Known rows, with every way that one mark hangs from another
K690(K19(K49(K116))): [-0.60  2.24 -0.46  1.80  0.82  0.32  2.24 -0.67  0.68 -1.16 -1.42  0.15
 -1.88  1.11  0.14  1.96  0.51 -0.53 -0.23  2.34 -0.32 -1.17]
K163(K915(K463(K690(K280 K423)))): [ 0.72  1.89 -2.37 -2.54  1.03 -0.82  2.89  0.25 -0.56  3.04  2.69 -0.16
  1.04 -1.36 -0.82 -0.58 -0.35 -0.90  1.46  1.13 -2.75 -1.35]
K463(K690(K19(K49(K116)) K280 K423) K915): [ 0.86  4.37 -3.25  1.26 -0.81 -1.23  6.18 -0.94  2.66  2.20 -0.59 -0.63
  1.50  1.03 -1.61  1.29 -0.43 -1.41 -0.01  5.27 -3.70 -1.45]
K116(K49(K19)): [-0.12 -1.07  0.50 -5.01 -0.91  0.47  2.03  0.02 -0.20  1.16 -1.15  0.75
  0.46 -1.15 -0.27  0.34 -0.12  1.18  1.29 -0.37 -0.67  0.27]
K463(K690): [ 0.10  0.61  0.01 -1.43  0.36 -0.18 -0.33 -0.86  0.71  1.11  0.39 -0.02
  0.43 -0.33 -0.61 -0.82 -0.28 -0.81 -0.11  0.85 -1.73 -0.11]
K280(K690(K423(K915(K463)))): [ 0.42 -1.37 -2.11 -3.89  0.34 -0.97  5.81  0.83 -0.21 -0.54  0.40 -0.68
  2.64 -0.01 -0.74 -2.22 -0.64  0.30  1.32  2.79 -2.40  1.29]
K463(K915(K423(K690))): [ 0.46 -0.58 -2.84 -3.23 -0.66 -0.74  2.94  0.35  0.27 -0.68 -0.83 -0.33
  0.35  0.64 -0.49 -1.89 -0.52 -1.74 -0.05  3.69 -1.56  1.31]
K423(K690(K19) K915): [ 0.63  0.07 -1.55 -3.36  0.57 -0.89  4.81  0.47 -2.10 -0.70 -0.66 -0.11
 -0.61  2.42  0.05 -2.45 -0.28 -2.71  0.42  1.62 -2.35  1.48]
K280(K690(K19 K423)): [-0.50  1.28 -3.22 -4.39  1.42 -1.16  4.12 -0.88 -0.20 -0.73 -0.36 -0.11
  0.70  0.19 -0.40 -0.25  0.50 -0.70  0.15  3.06 -2.78  0.53]
K463(K915): [ 0.58 -0.17 -0.52  2.31 -0.65  0.01  2.14  0.54  0.90  0.33 -0.67 -0.51
  1.05  1.30 -0.61  0.19  0.01 -1.59 -0.61  1.95  0.37 -0.21]
K690(K19(K49(K116)) K280 K423(K915)): [ 0.96  2.84 -2.70  1.03 -1.18 -1.29  7.03  0.43  0.66  0.51 -0.32 -0.50
  0.71  1.18 -0.10  1.09 -0.88  0.59  1.46  2.56 -2.64 -1.21]
K49(K19): [-0.01 -0.27  0.52 -2.18  0.48  0.43 -0.39  0.56 -1.36  0.14 -0.29  0.53
  1.18 -0.06 -1.35 -0.86  0.46  0.45  0.66  0.70 -0.33  0.49]
K163(K915(K423(K690(K280)) K463)): [ 0.31 -0.89 -4.14 -6.05  0.82 -0.55  2.50  1.04 -1.89  0.46  1.71  0.16
 -0.89 -1.54 -0.08 -1.47 -0.13 -1.15  2.17  1.49 -2.48  0.31]
K280(K690(K19(K49) K423)): [-0.51  2.12 -2.88 -3.09  1.43 -1.13  5.83 -0.75  1.09 -0.68 -0.61 -0.30
  1.09  0.69 -0.26  0.50 -0.07 -1.26 -0.14  5.20 -2.12 -0.16]
K915(K423 K463(K690(K19(K49(K116)) K280))): [-0.54  0.90 -3.38 -3.64 -0.01 -0.16  3.05 -1.08 -0.39  0.85  0.77  0.14
 -1.50 -2.39 -1.15 -0.67  1.00  0.43  2.55  2.65 -3.78  0.34]
K19(K49(K116)): [ 0.01  1.00  0.51  2.70 -0.14  0.59  1.19  0.23  2.32 -1.32 -1.42 -0.10
 -0.39  0.82  0.18  1.96 -0.86  0.79 -0.46  2.25  0.39 -1.29]
K690(K19 K280 K423(K915)): [ 0.91  1.90 -2.95 -1.26 -0.99 -1.81  6.25  0.35 -1.36  1.88  1.01 -0.41
  1.04  0.54 -0.26 -0.73 -0.16 -0.12  1.85  0.47 -2.90 -0.05]
K915(K423(K690(K19)) K463): [-0.86  0.20 -3.15 -8.13  1.01 -0.67  3.10 -0.81 -3.28 -0.17  0.72  0.34
 -1.98 -1.62 -0.74 -3.33  1.15 -0.96  1.86  2.05 -3.10  2.57]
K280(K690(K19(K49(K116)) K423(K915(K463)))): [-0.07  0.85 -2.54 -2.35  1.01 -0.66  7.79  0.26  0.27 -1.65 -0.80 -0.55
  0.89  1.03 -0.68 -0.47 -0.17 -0.21  1.04  4.76 -2.63  0.28]
K915(K423(K690(K280))): [ 0.35 -0.92 -4.03 -6.07 -0.96 -1.09  1.36  0.24 -0.39 -0.10  0.10  0.17
 -0.12 -1.36 -0.10 -1.68 -0.54  0.34  1.44  1.51 -3.12  1.69]

Rows
[-0.19  3.98 -1.43 -1.72  2.63 -0.55  5.11 -0.66 -0.55  2.13  2.31 -0.17
 -0.12 -0.13 -0.52 -0.35 -0.15 -2.74  0.68  3.45 -1.74 -2.02]	K163(K915(K463(K690(K19(K49) K423))))
[ 0.03  1.26 -3.30 -2.58  0.05 -0.79  5.33 -0.20  0.44 -0.82 -1.08 -0.36
 -0.41  1.41 -0.37 -1.18 -0.21 -3.11 -0.19  5.67 -1.45  0.64]	K463(K915(K423(K690(K19(K49)))))
[ 0.67 -1.16 -2.20 -2.98  0.07 -1.13  5.01  0.87  0.82 -1.07 -0.18 -0.66
  2.70  0.91 -0.16 -1.45 -1.22 -0.06  0.48  2.78 -2.20  0.58]	K280(K690(K423(K915)))
[-0.52  0.46 -3.28 -6.71  0.79 -0.93  2.12 -0.74 -1.79 -0.99 -0.07  0.37
 -1.91 -0.39  0.15 -2.05  0.38 -1.26  0.82  2.10 -2.77  1.63]	K915(K423(K690(K19)))
[-0.27  0.90 -2.67 -2.01  0.15 -0.55  3.13 -1.22  0.13  0.61  0.33 -0.30
 -0.62  0.21 -0.86 -1.45  0.86 -2.93  0.26  3.41 -2.61  0.10]	K463(K690(K19) K915(K423))
[ 0.78  2.60 -2.67  0.20 -0.88 -1.12  7.94  0.41 -0.60  1.13  0.26 -0.51
  0.73  0.27 -0.87  0.00 -0.25  0.78  2.34  2.56 -2.79 -0.37]	K690(K19(K49(K116)) K280 K423(K915(K463)))
[ 1.52  0.56 -2.25 -0.78 -1.95 -1.64  4.91  1.24  0.04  1.64  1.06 -0.63
  2.60  0.16 -0.25 -1.01 -1.39  1.17  1.66  0.20 -2.30  0.01]	K690(K280 K423(K915))
[-0.43  0.27 -3.40 -6.53  2.37 -0.37  3.04  0.13 -2.96 -0.42  1.53  0.33
 -2.43 -0.66  0.16 -1.92  0.60 -2.57  1.52  1.98 -2.21  0.25]	K163(K915(K423(K690(K19)) K463))
[ 0.24  1.22 -3.47 -4.29  0.05 -1.13  2.59 -0.42 -1.50  1.08 -0.78  0.29
 -0.72  0.38 -0.59 -0.40  0.59 -1.57  0.72  1.51 -3.25  1.47]	K423(K690(K19 K280))
[ 0.51  0.94 -4.32 -1.54 -0.92 -0.65  4.99  0.22  1.29 -0.83 -1.78 -0.28
 -0.65  1.01 -0.55  0.46 -0.10 -1.55  0.44  5.28 -2.75  0.41]	K463(K915(K423(K690(K19(K49(K116)) K280))))
[ 0.19  1.50 -4.04 -0.46 -0.93 -0.84  5.44 -0.80  1.59  1.54  0.06 -0.47
  0.34  0.12 -1.01  0.20  0.34 -2.86  0.89  5.10 -2.90 -0.56]	K463(K690(K19(K49) K280) K915(K423))
[ 0.19  1.82 -1.24  0.67  0.43 -0.32  3.05 -1.25  0.30  1.51 -0.24 -0.35
 -0.05  1.53 -1.25 -0.50  0.96 -3.48 -0.67  3.00 -2.02 -0.35]	K463(K690(K19) K915)
[ 0.76  1.52 -3.09 -2.11 -0.79 -1.63  7.07  0.18 -2.57  2.34  1.57 -0.45
  1.13 -0.42 -0.97 -1.75  0.46  0.06  2.77  0.39 -3.20  0.79]	K690(K19 K280 K423(K915(K463)))
[ 1.09 -0.33 -3.04 -3.35 -0.64 -1.22  5.14  0.78 -1.82  0.49 -0.55 -0.12
  0.02  1.77 -0.21 -1.66 -0.15 -2.08  1.35  1.37 -3.39  1.60]	K423(K690(K19 K280) K915)
[ 0.22  3.23 -3.32 -2.13 -0.51 -1.68  3.90 -0.74 -1.03  2.25  0.90 -0.02
  0.53 -0.73 -0.60  0.34  0.53  0.33  1.34  0.48 -2.89 -0.04]	K690(K19 K280 K423)
[ 0.32  2.30 -1.14 -2.82  1.94 -0.51  2.59 -0.07 -0.68  2.08  2.59 -0.15
  0.65 -0.72 -0.62 -1.26 -0.52 -1.42  0.75  1.51 -1.86 -1.41]	K163(K915(K463(K690(K423))))
[ 0.27  0.33 -4.57 -5.28  1.10 -0.86  2.51  0.57 -1.61 -0.09  0.91  0.33
 -1.83 -0.03  0.76 -0.14 -0.02 -2.33  1.28  1.64 -2.83 -0.54]	K163(K915(K423(K690(K19 K280))))
[-0.02  2.89 -2.77 -4.22  0.32 -1.28  3.91 -1.45 -1.57  3.46  1.94 -0.09
  0.69 -2.08 -1.82 -1.65  1.00 -0.23  2.05  1.39 -4.23  0.82]	K915(K463(K690(K19 K280 K423)))
